In the rows, zero is written as 128.
Known rows, with every step that occurs:
R > A > C > P: [135 119  47  90  92 110 164 115 192  91 184 132 160 117 113 141 104 123
 173  99 136 100]
P > R > A: [121 110 116 125 157 114 101  55 143  88 179 142 122 120 138 101 148 116
 117 111 135  93]
E > A: [ 89 128 137 114 101 105 108  68 147 126 141 155 111 102 131 149 115 155
 136 112 162  77]
A > E: [116 168 110 147  90  82 124 109 162 115 125 143  95 116 160 154  88 160
 126 140 148  53]
P > R: [106 133 115 139 132  82  90  83 119 124 157 162 125 127 152  80 139 137
 112 112 133  72]
C > E > R: [101 140 111 124  81  64 125  99 135 151 132 141 136 106 119 108  96 151
 138  95 161  78]
C > A > P > R > E: [154 125 124 163 158 115 149 110 136 148 215 103  41 119 138  53  97 136
  98  99 130 101]
C > E > P: [139 158 110 126  76  82 152 126 146 161 105 128 155 140 118 109  94 156
 148 115 137 100]
R > A: [122 127 101 124 126 112 119  47 170  83 156 127 136 103 131 143 123 127
 142 123 147  76]
C > E > A: [118 125 141 120 109  98 147 112 146 142 124 147 131 113 115 128  83 155
 142 105 162  85]
R > E > P: [128 162  98 128  63 101 156  82 157 161 150 103  94 120 153 125  88 127
 136 122 144  88]
P > C > A > E > H: [113  99 117 154 125  94 119 142 176 155  99 145 103 110 189 183 103 191
 112 139 165  91]
E > P: [110 160 104 120  69  90 110  82 145 145 124 135 132 127 134 132 127 152
 141 123 137  88]
C > A > P > R > E > H: [118 116 110 158 138 117 124 104 145 179 180 119  44 105 154  85 105 173
 109 112 141 100]
P > R > E > A: [105 113 144 124 125 118 135  79 129 145 192 139  57 109 155 102 101 118
 105  98 155  90]
C > A > P: [135 138 119 153 136 101 120 103 153 132 165 119  95 110 115 104 112 173
 129 114 136  88]
P > R > A > C: [110 123  81  96 140  95 120 104 133  83 207 170 136 122 157 121 134 123
 126 104 124  95]
A > P: [125 161  92 135  99  79 111  93 132 130 160 147 111 113 128 110 122 159
 152 131 128  86]
C > A > E > H: [ 95 136 123 159 102 108 105 112 194 144  96 132  82 101 162 177  84 212
 115 135 168  53]
A > E > H: [ 81 158  98 144  68  85  98 102 173 144  93 160  98 104 175 184  95 200
 134 151 158  53]
P > R > A > C > E > H: [103 109  76  94 125  91 135 145 143 129 155 178 159 120 158 129 108 168
 144 108 136 105]
A > C > P: [121 143  45 105  64  79 149 146 169 130 160 153 162 125 129 118  98 146
 167 100 135  79]

Rows:
[ 99 114  50  73  69  99 146  98 183 107 199 133 135 102 100 147 120 126
 168  77 148 113] => E > R > A > C > P
[ 76 132  74  75  85  83 115  78 149  94 201 157 125  89 138 170 125 136
 145  96 152  92] => E > R > A > C
[111 139  70  93 109  93 135  96 159  80 186 155 149 105 152 161 107 135
 151 117 138  80] => R > A > C
[102 123 137 114 132 108  98  94 104 138 190 169  66 121 117  96 149 155
 121 106 129 122] => E > A > P > R
[184 101  87 121 156  87 179 138 137 117 167 135 152 127 121 121 116 118
 161 124 126 154] => R > A > P > C > E
[129 117  95 136 112 100 118 103 152 137 157 138 135 140 116  56 136 126
 134  94 130  91] => C > P > R
[127  94 119 123 109 136 166  98 164 156 191 114  66 121 115  79  96 106
 127  81 152 110] => C > P > R > E > A
[101 131  92 102 104 101 108  47 145 106 196 127  85  90  98 145 147 139
 149 108 142 120] => E > R > A > P
[156 112  99 135 127  57 157 150 129 148 119 156 181 132 157 108  97 128
 143 120 144 102] => P > C > E
[119 101  87 130 108  59 128 144 137 175  87 170 185 119 175 139 106 167
 152 133 156 102] => P > C > E > H
[160 105 114 141 118 107 180 122 162 170 159  91  98 127 165 122  96 119
 114 109 150 126] => R > E > P > C > A
[ 92 140  83 140  72  95 123  71 167 166 130 130 103  89 182 145  83 163
 144 137 164  52] => R > E > H
[ 81 163 114 127  66  74 105  90 154 129 140 144  69 101 147 162 105 161
 119 119 163  66] => A > E > R
[139 136  75 100 116  87 174 140 157  96 167 149 172 115 136 140  73 137
 158 109 138  90] => R > A > C > E
[135 125 130 156 166 103 102 110 126 136 186 134  79 128 120  61 137 160
 103 103 123 103] => C > A > P > R
[120  95  85  98 127  85 120  77 128 117 201 142 108 100 125 148 167 119
 148 110 141 156] => E > R > A > P > C
[141 146  75  81  83  96 184 147 159 119 154 137 166 134 121 148  86 142
 161 105 127 124] => R > A > C > E > P
[118 178 113 129  58  93 133 115 163 138 112 131  88 134 147 163 101 164
 129 137 137  88] => A > E > P
[115 118 113 112 109  97 142  71 160 112 153 121 134  98 103 129 105 129
 140  92 162  99] => C > E > R > A
[102 118  40 106  69  93 154 148 161 176 179 151 114 119 170 100  90 151
 149  98 139  91] => A > C > P > R > E > H
[123 121 118 108 126 122 112  62 144 111 167 131 116 137 123 110 160 120
 121 109 122 127] => E > P > R > A
[136 128  51 113  89  91 181 154 153 148 211 135 110 132 153  68  80 109
 136  86 127  95] => A > C > P > R > E
[ 95 140 140 148  99  94 112  98 176 130 146 117  53  99 134 155  93 173
  95 102 168  67] => C > A > E > R
[148  87  77 115 135  92 151 133 148 146 133 150 155 113 138 152 123 159
 171 136 138 151] => R > A > P > C > E > H
[143  94  91 124 139 131 135  75 176  98 177 119 131 132 101  78 144 105
 140  91 130 112] => C > P > R > A
[125 135 107 147 124  93 133  85 130 140 186 129  85 119 171  74 101 111
 106 110 140  69] => P > R > E
[125 170  76  94  58  63 168 176 136 156 134 155 168 141 139 126  80 163
 158 108 127 103] => A > C > E > P
[151 120 121 115 132 116 156 104 142 126 148 123 138 149 109  89 128 121
 127 100 123 138] => C > E > P > R > A
[149 117  85 145 106 110 165 106 162 152 183 106  96 131 134  52  97  99
 130  92 136  90] => C > P > R > E
